Each row comes from the steps of one walk. Every step used is in the known rows, and no mark comes twice. Write the walk behind each row, first mark first.
Known rows:
damo/vona/nisi/giso/zazavu: [ 53.8 -40.5   7.4 -21.9   5.3  21.0 -26.6  35.3   6.7  16.5  20.8  56.3
 -32.8 -62.5  54.5 -30.1 -64.7  46.6  -6.5  48.2  40.8]
damo/fibob/nisi/pulo: [ 65.3  -3.7  -2.8   2.7 -23.9   7.3  57.6  -0.1  33.5  65.7 -15.9 -19.0
 -37.0 -10.3  23.4  20.3 -23.2  26.1   8.9 -28.1 -52.8]
damo/vona: [ 42.9 -20.7   6.8   2.3  -3.9  12.5 -18.2   9.2  12.9  17.3  -6.3  53.9
 -18.8 -59.5  45.1 -17.8 -35.1  20.6  -1.5   4.0  17.4]
kevo/nisi/giso/zazavu: [ 50.2 -34.4   8.5   1.4   4.6  15.0  -0.7  40.9  26.3  37.4   4.4  21.1
 -43.0 -32.9  44.1  -1.1 -21.1  44.6 -10.9  33.5  85.2]
kevo/nisi/rolam: [ 46.7 -64.9  14.4  25.1 -10.8  11.9  24.1  18.2  20.4  31.9 -12.0   2.9
 -37.2 -37.2  45.1   2.5  -4.2   2.8  -3.1  20.6  40.0]
nisi/pulo: [ 61.4  -4.4  33.9 -11.7  -6.4  11.0  17.7   7.7  27.6  37.0  -9.6  20.1
 -28.2 -27.3  29.6  -1.0 -28.4 -13.8   6.8   6.6  -1.1]
nisi/vona/damo: [ 47.6 -24.0  10.7 -32.0  -0.1   3.5 -23.5   5.4   7.6  34.2 -16.8   7.5
 -16.5 -54.9  40.8  -9.0 -36.1 -25.9 -42.6 -21.3  21.4]
giso/nisi/vona/damo/fibob: [ 58.2 -27.0  -1.1 -20.3 -11.2  -4.7  -5.8 -10.2  13.4  41.1 -27.8  -8.6
 -32.4 -52.8  34.7  -0.4 -22.6 -26.2 -46.2 -55.3  55.0]
kevo/nisi/pulo: [ 54.7 -31.8  28.9 -10.8  -4.0   6.1  28.2   9.4  37.4  48.2  -6.7  -0.2
 -33.1 -29.7  32.5  17.7 -21.0  29.2   6.3  19.1  48.8]
rolam/nisi: [ 50.4 -19.9  11.6  13.9 -11.4   0.6  28.7  16.0  19.6  46.2  -6.2  35.3
 -33.2 -31.3  28.2   6.6 -57.6   8.6  -9.0  16.4  50.8]
pulo/nisi/vona: [ 47.0 -49.7  -3.2  -5.2   0.4   9.0   1.7  15.4  16.9  34.4 -16.3  11.3
 -35.8 -41.5  27.1  10.9 -11.7  -8.6 -23.0  12.4  66.9]
pulo/nisi/giso: [ 59.5 -25.0  15.2   1.0  -5.1  -4.3  12.4  34.1  10.9  29.9 -24.7  21.6
 -53.0 -35.6  24.8  20.6 -10.0 -17.6 -19.3  16.4  50.7]
pulo/nisi/rolam: [ 58.7 -56.5  13.6  30.8 -12.1  10.9  26.3  22.7  10.4  33.8 -21.8  13.7
 -41.4 -32.7  37.1  12.1   4.6 -47.9  -1.6  20.1  46.4]
zazavu/giso/nisi: [ 52.9 -21.3  27.9   6.3 -12.5  10.2  38.5   2.5  21.9  27.1 -23.9  45.8
 -43.9 -47.6  44.4   7.6 -15.8  25.9 -19.9  47.6  65.5]
damo/fibob/nisi/giso: [ 56.4  -3.9 -15.5   6.8 -25.8  -2.1  39.6  19.4  17.6  47.0 -23.0  -8.4
 -50.6 -20.2  25.7  10.6 -20.7  29.5 -18.3 -29.0 -55.2]
pulo/nisi: [ 46.9 -27.4   6.7  19.9  -4.3   0.7  27.3  20.9  20.8  48.4 -13.1  20.0
 -36.2 -39.1  28.3  18.6  -9.1  -8.0  -7.7   1.4  60.3]
fibob/nisi/giso: [ 53.4 -22.6   2.1  -7.6 -21.0   0.8  28.8  36.6  20.7  41.6 -23.1   6.3
 -42.7 -27.7  28.5  12.3 -21.7  33.6 -17.6  14.8 -19.6]
kevo/nisi: [ 33.0 -35.6   7.9  13.6  -3.9   0.8  22.4  17.0  30.3  48.4  -3.1   9.6
 -31.9 -42.2  34.7   6.9 -19.0  45.0  -9.0   3.3  58.3]

Write each row's walk:
[ 54.7 -37.3  11.4 -32.3  -4.6  -2.3  -8.0   7.0   6.8  42.4 -16.4  12.6
 -23.2 -46.4  34.6  12.4 -66.5 -22.5 -43.8   0.7  61.9]
rolam/nisi/vona/damo
[ 73.8 -19.1  47.8 -16.7 -11.4  14.0  43.7  -4.1  30.0  29.4 -27.1  35.1
 -47.3 -34.2  40.1  18.1 -18.8   7.6  -4.3  62.2  54.6]
zazavu/giso/nisi/pulo
[ 44.6 -47.4   6.1 -16.4  -9.1  10.5  -6.0   9.3  26.7  26.7 -18.8  20.4
 -33.4 -46.2  31.3 -10.4 -17.1   8.2 -26.8  15.0  84.5]
giso/nisi/vona
[ 67.2 -50.8  32.9  18.8 -20.3  20.4  38.8   4.2  10.5  11.8 -33.1  40.1
 -50.2 -41.6  53.1   1.0   0.0 -15.4 -13.9  66.6  50.7]
zazavu/giso/nisi/rolam
[ 44.3  -6.0 -24.4  25.7 -23.7   3.6  52.4   6.2  27.1  64.5 -11.6  -9.9
 -35.4 -23.0  26.4   8.7 -22.2  42.1  -7.0 -42.2 -40.8]
damo/fibob/nisi
[ 53.8 -44.9   6.0 -26.9   2.5  -2.7  -9.8  12.1   7.4  45.3 -23.2  -3.5
 -26.4 -54.6  35.5  22.8 -18.9 -38.4 -42.7 -12.0  74.2]
pulo/nisi/vona/damo
[ 63.8 -23.2  10.4 -22.9  -9.7   2.4  12.5 -23.5   5.5  30.1 -35.3   9.4
 -42.2 -56.4  47.1  10.5 -24.5 -12.5 -54.7 -11.6  42.2]
zazavu/giso/nisi/vona/damo/fibob
[ 51.8  -1.8 -13.4   7.6 -21.7  -8.5  41.0   3.2  16.1  74.6 -20.9 -25.4
 -26.9 -36.0  32.5  20.2 -27.6  13.1 -25.1 -69.2 -38.2]
vona/damo/fibob/nisi
[ 51.3 -56.9  21.0  11.5 -14.7  11.5  26.9  18.7   8.5  29.0   4.1  14.8
 -33.7 -46.8  42.8 -18.0 -41.1 -14.0  -4.6  24.9 -12.1]
vona/nisi/rolam
[ 52.8  -8.9  -5.0 -16.1  -5.5   0.0 -11.1 -12.7   4.3  38.3 -17.0  -7.1
 -23.8 -48.8  37.5  -8.6 -34.2 -33.2 -43.6 -66.2 -12.3]
nisi/vona/damo/fibob
[ 39.3 -46.2 -16.5 -13.8 -15.5  15.1  13.6  16.7  27.2  47.8 -13.9  -4.3
 -25.2 -32.3  30.4   4.0 -23.6  45.4 -22.6  12.7  -2.1]
fibob/nisi/vona
[ 52.6 -44.4  16.1 -37.1  -6.2  -1.8 -16.8   7.1  17.2  34.9 -27.1   5.8
 -24.3 -59.1  37.5   0.3 -23.2 -18.9 -45.8 -11.6  91.2]
giso/nisi/vona/damo
[ 42.3 -28.8 -33.5   0.5 -20.5  11.0  28.3  -0.9  24.0  52.8 -14.8 -16.5
 -33.1 -25.8  25.8   3.1 -23.1  37.2 -23.2 -31.4 -34.8]
damo/fibob/nisi/vona
[ 57.6 -26.0 -11.3 -10.4  -1.0  -5.9   3.4  -5.1   3.2  50.4 -24.2 -17.0
 -34.6 -47.7  31.3  21.2 -17.6 -44.7 -42.9 -58.0  37.6]
pulo/nisi/vona/damo/fibob
[ 61.9 -17.0  21.0  -7.9 -12.5  -4.3  15.5  28.4  11.3  28.4 -18.3  36.6
 -47.9 -28.5  24.3   8.8 -57.7  -3.5 -21.0  29.5  41.0]
rolam/nisi/giso
[ 52.1 -43.8  17.6 -18.5  -7.9  17.9  13.0  -2.4  19.1  13.8 -26.0  38.7
 -42.9 -50.3  43.9  -0.8 -18.8  20.4 -37.2  59.1  74.4]
zazavu/giso/nisi/vona
[ 38.8 -41.3   8.8  -8.4  -3.5   7.5  -4.3  12.7  10.1  26.6  12.6  44.9
 -21.7 -72.1  44.9 -19.0 -64.1  45.9  -4.8  18.6  12.4]
damo/vona/nisi
[ 60.8 -20.3  -4.5 -15.0  -9.2  -5.3   3.9 -10.6   3.6  47.7 -16.2  -1.9
 -30.3 -40.3  31.0  11.1 -65.6 -25.9 -44.2 -43.2  27.1]
rolam/nisi/vona/damo/fibob
